What can hang from each mark:
K622: K18
K269: K25 K179
K617: K25 K179
K25: K269 K617 K784
K18: K9 K269
K9: K179
K179: K9 K269 K617

Every row comes from one small tree of marks. Brackets hold a mark, then the marks that hang from it, in the order of their numbers. Every link used is in the known rows. Which tree was each row made from?
Known rows:
[K18 K269]: [ 1.56 -0.05  0.93 -1.03 -1.16 -1.05  0.34  0.53 -0.68  0.37 -0.41 -0.32
 -0.66 -0.65 -0.01  0.12 -0.99  1.26 -0.15  0.96]
[K622 [K18 K9 K269]]: [ 1.65  0.18  1.31 -1.95 -2.76  0.51  0.17  0.26  0.07  0.10 -2.16  0.26
 -0.26 -2.19 -1.28  0.50 -1.03 -0.02 -0.73  1.30]
[K18 [K9 [K179 [K269 [K25 K617 K784]]]]]: [-2.28  2.82  1.04 -2.60 -3.54  1.72 -1.50  0.07  0.50  0.58  0.91 -2.06
 -4.21  1.02 -1.31  3.54 -3.26  0.73  2.42  3.23]
[K622 K18]: [-0.06  0.28 -0.84  0.64 -1.18  0.81 -0.40  0.17  0.42  0.33 -1.28  0.50
  0.00 -0.37 -0.61  0.18  0.97 -0.99 -0.83 -0.15]
[K179 K9 K617]: [-0.16  1.77 -1.81 -1.18 -0.42 -0.79  0.54 -1.34 -1.78 -0.09 -0.41 -1.10
 -3.21  1.30 -0.58  1.47 -1.36  1.64 -0.73  0.08]
[K18 [K9 K179] K269]: [ 0.59  0.53  2.18 -2.74 -1.95 -0.35  1.39 -0.76 -0.55 -2.09 -1.01  0.16
 -0.97 -1.39 -1.36  1.08 -3.30  0.82  1.15  1.71]
[K25 [K617 [K179 K9]] K784]: [-1.55  2.57 -1.24 -0.45 -1.63 -0.66 -1.12 -0.78 -1.07  0.18  0.69 -1.49
 -3.53  1.35 -0.51  2.59 -0.25  0.17  1.53  1.63]
[K617 [K25 [K269 K179]]]: [ 3.32  1.90  0.82 -1.69 -2.88 -0.28 -1.60  0.80  0.38  0.99  0.26 -1.48
 -2.17  2.29 -0.62  1.61 -0.35  0.02  1.30  2.62]
[K622 [K18 K9 [K269 [K25 K617]]]]: [ 0.54  2.03  1.90 -2.22 -3.35 -0.05 -1.46  1.19  0.69  1.87 -1.85 -2.21
 -1.89 -0.41 -1.40  2.11 -1.55 -0.70 -0.95  2.34]
[K622 [K18 [K9 [K179 K617]] K269]]: [-0.50  1.61  0.97 -1.68 -3.23 -1.00  1.49 -1.05 -1.58 -1.96 -2.37 -0.24
 -2.24 -0.61 -1.74  2.40 -2.90  0.97 -0.58  1.43]
[K622 [K18 K269]]: [ 1.46  0.24  0.09 -0.37 -2.32 -0.27 -0.06  0.73 -0.32  0.74 -1.66  0.11
 -0.62 -1.04 -0.57  0.32 -0.04  0.21 -0.97  0.83]
[K25 [K269 K179] K617 K784]: [ 1.22  1.89  0.28 -1.28 -4.40  1.24 -2.26  1.01 -0.97  1.49  1.07 -2.29
 -4.17  2.30 -0.22  2.96  0.04  0.42  1.78  2.11]
[K269 [K25 K784] [K179 K9 K617]]: [-1.00  3.64 -3.78 -1.67 -2.92 -0.30 -1.94 -0.64  0.22 -0.46  0.96 -1.53
 -5.33  3.40 -1.50  3.24 -1.41  1.14  3.44  1.55]
[K269 [K179 K9 K617]]: [ 0.92  2.51 -2.71 -1.71 -1.80 -0.94  0.22 -1.95 -1.53 -1.53 -0.31 -0.70
 -3.80  2.89 -1.06  2.01 -1.24  1.43  0.08  0.32]
[K617 [K25 [K269 [K179 K9]] K784]]: [ 3.16  2.82 -1.35 -2.90 -4.04  1.46 -2.62  0.55  0.22  1.48  0.67 -1.75
 -5.00  2.16 -1.24  2.79 -0.96  0.48  3.94  3.24]
[K18 K9]: [ 0.16 -0.07  1.22 -1.51 -0.41  0.82  0.29 -0.51  0.31 -0.55 -0.49  0.14
  0.42 -1.19 -0.66  0.16 -1.04 -0.25  0.31  0.55]
[K25 [K617 K179]]: [-1.27  1.55  0.84  0.72 -0.43 -2.30 -0.06 -0.56 -0.91 -0.29  0.26 -1.16
 -0.83  1.46  0.16  1.48  0.45 -0.28 -0.95  1.07]
[K25 K617 K784]: [-1.46  0.61  0.22  0.48 -1.29  1.03 -1.52  1.00 -0.78  1.35  0.53 -1.68
 -1.78  0.49  0.65  1.91  0.09 -0.33  1.06  0.71]
[K25 K617]: [-0.35  0.68  0.91  0.02 -0.31 -0.03 -0.56  0.31 -0.97  0.99 -0.21 -1.69
 -0.90  0.78  0.48  1.13 -0.11 -0.32 -1.21  0.28]
[K622 [K18 K9 [K269 K179]]]: [ 2.58  0.91  0.47 -2.54 -4.06  0.35 -0.13 -0.38  0.33 -1.29 -2.02  0.71
 -0.83 -0.68 -1.77  1.00 -0.89 -0.24  0.13  1.63]

Which tree is each row?
[ 2.19  3.01 -1.18 -2.85 -4.70  1.75 -2.26  0.11 -1.29  1.50  0.78 -2.59
 -5.95  2.45 -1.00  3.26 -0.81  0.86  2.09  2.29]
[K25 [K269 [K179 K9]] K617 K784]
[ 0.89  2.40 -1.47 -1.91 -1.61 -1.25  0.58 -1.89 -0.74 -0.16  0.58  0.13
 -3.13  1.26 -1.17  0.89 -0.98  2.29 -0.39  1.94]
[K617 [K179 K9 K269]]
[-1.90  2.26 -1.53 -0.32 -2.57 -0.36 -1.57  0.66 -0.18  1.89  1.53 -1.64
 -4.32  2.05 -0.25  2.55 -1.48  2.69  1.42  2.08]
[K179 [K269 [K25 K784]] K617]
[ 2.42  2.31 -2.13 -2.95 -4.41  1.84 -1.69 -0.21 -0.36  0.53  0.97 -0.88
 -5.12  1.63 -1.52  2.13 -0.68  1.27  3.37  2.02]
[K25 [K269 [K179 K9]] K784]
[ 2.26  1.75  0.09 -1.21 -3.76  0.88 -2.69  1.44  0.64  1.45  0.96 -1.44
 -3.05  1.93 -0.45  2.40 -0.12  0.00  3.62  3.02]
[K617 [K25 [K269 K179] K784]]
[ 0.81  1.98 -0.48  0.00 -1.15 -1.78 -0.67 -0.32 -0.62 -0.61 -0.29 -1.24
 -1.83  3.21 -0.02  2.31 -0.64  0.25  0.37  1.39]
[K269 [K179 [K617 K25]]]
[-1.04  3.48 -2.61 -1.81 -2.82 -0.66 -1.54 -0.62  1.05  0.93  1.79 -0.67
 -4.68  1.81 -1.62  2.14 -1.11  2.00  2.87  3.14]
[K617 [K179 K9 [K269 [K25 K784]]]]
[-1.18  2.49 -1.02 -0.46 -2.91  0.42 -2.95  0.97  1.04  0.68  1.17 -2.10
 -2.99  2.92 -0.46  2.92 -0.12 -0.78  2.76  1.70]
[K269 [K25 K617 K784] K179]
[-0.56  2.39  2.66 -3.10 -2.61 -0.88 -0.23  0.18  0.04 -0.50 -0.63 -2.38
 -2.54  0.33 -1.45  2.67 -3.70  0.15  0.89  2.72]
[K18 [K9 K179] [K269 [K25 K617]]]
[-0.03  2.90 -3.32 -2.16 -2.83  1.10 -2.45 -0.19  1.66 -0.25  1.08 -0.64
 -3.98  2.24 -1.73  2.17 -0.81  0.00  4.33  1.56]
[K269 [K25 K784] [K179 K9]]
[ 0.67  3.41 -0.90 -2.83 -2.17  0.48 -1.56 -0.10 -0.21  2.77  0.47 -2.88
 -4.90  2.33 -0.95  2.13 -1.98  1.60 -0.96  2.22]
[K179 K9 [K269 [K25 K617]]]
[ 2.18  3.08  0.22 -2.06 -1.93 -1.86 -0.85 -0.31 -0.10  1.28  0.28 -1.65
 -3.34  1.62 -1.30  1.77 -0.79  0.70  1.05  3.30]
[K617 [K25 K269] [K179 K9]]
[ 0.25  1.21  1.12 -0.70 -3.02  1.34 -1.99  1.57 -1.21  2.83  0.91 -2.72
 -3.62  0.85  0.30  2.42 -0.13  0.61  1.04  1.89]
[K25 K269 K617 K784]
[ 1.53  2.83 -2.46 -3.19 -4.03  0.02 -2.13  0.33  0.93  0.06  0.67 -1.03
 -4.63  1.64 -1.81  2.22 -1.86  1.18  4.15  2.54]
[K18 [K269 [K25 K784] [K179 K9]]]
[ 2.22  2.76 -2.57 -2.16 -4.12 -1.17  0.07 -1.22 -1.84 -0.85 -1.98 -0.55
 -4.41  1.77 -1.66  2.35 -1.25  1.68 -0.88  1.19]
[K622 [K18 [K269 [K179 K9 K617]]]]
[ 1.43  2.01  1.71 -0.42 -1.61 -2.47 -0.82  0.55  0.26  1.19  0.54 -1.35
 -1.46  1.47 -0.49  1.42  0.04  0.28  0.81  3.16]
[K617 [K25 K269] K179]
[-1.70  2.64  1.13 -2.08 -4.69  1.00 -1.71  0.99  0.61  0.29 -1.21 -1.90
 -3.43 -0.37 -1.93  3.66 -2.60 -0.84  2.42  2.97]
[K622 [K18 [K9 K179] [K269 [K25 K617 K784]]]]
[-2.34  1.79 -0.19  0.10 -1.51  0.59 -2.70  1.60  0.82  2.10  1.03 -2.47
 -2.53  1.38  0.07  2.39 -0.30 -0.62  2.07  1.45]
[K269 [K25 K617 K784]]
[-0.40  2.03  0.92 -2.50 -3.37 -0.05 -0.12  0.00  1.45 -1.17 -1.75 -0.23
 -1.64 -0.83 -2.50  1.75 -2.70 -0.52  1.34  2.27]
[K622 [K18 [K9 K179] [K269 K25]]]
[-0.46  3.01 -1.30 -1.40 -2.83 -0.14 -1.01 -0.94 -1.53  1.17  1.07 -1.54
 -4.99  1.83 -0.53  2.78 -0.94  1.97  0.60  2.67]
[K25 [K617 [K179 K9 K269]] K784]
[ 2.39  2.44 -1.76 -2.74 -2.96 -2.03  0.51 -1.40 -2.27 -1.16 -0.66 -1.05
 -4.48  2.23 -1.11  2.06 -2.21  2.70 -0.09  1.31]
[K18 [K269 [K179 K9 K617]]]
[ 0.09  4.06 -0.83 -1.65 -3.37 -2.60 -1.26 -0.07  0.07  1.15 -1.25 -2.17
 -4.03  1.54 -1.91  2.66 -0.83  0.11 -0.73  2.76]
[K622 [K18 [K269 [K25 [K617 [K179 K9]]]]]]
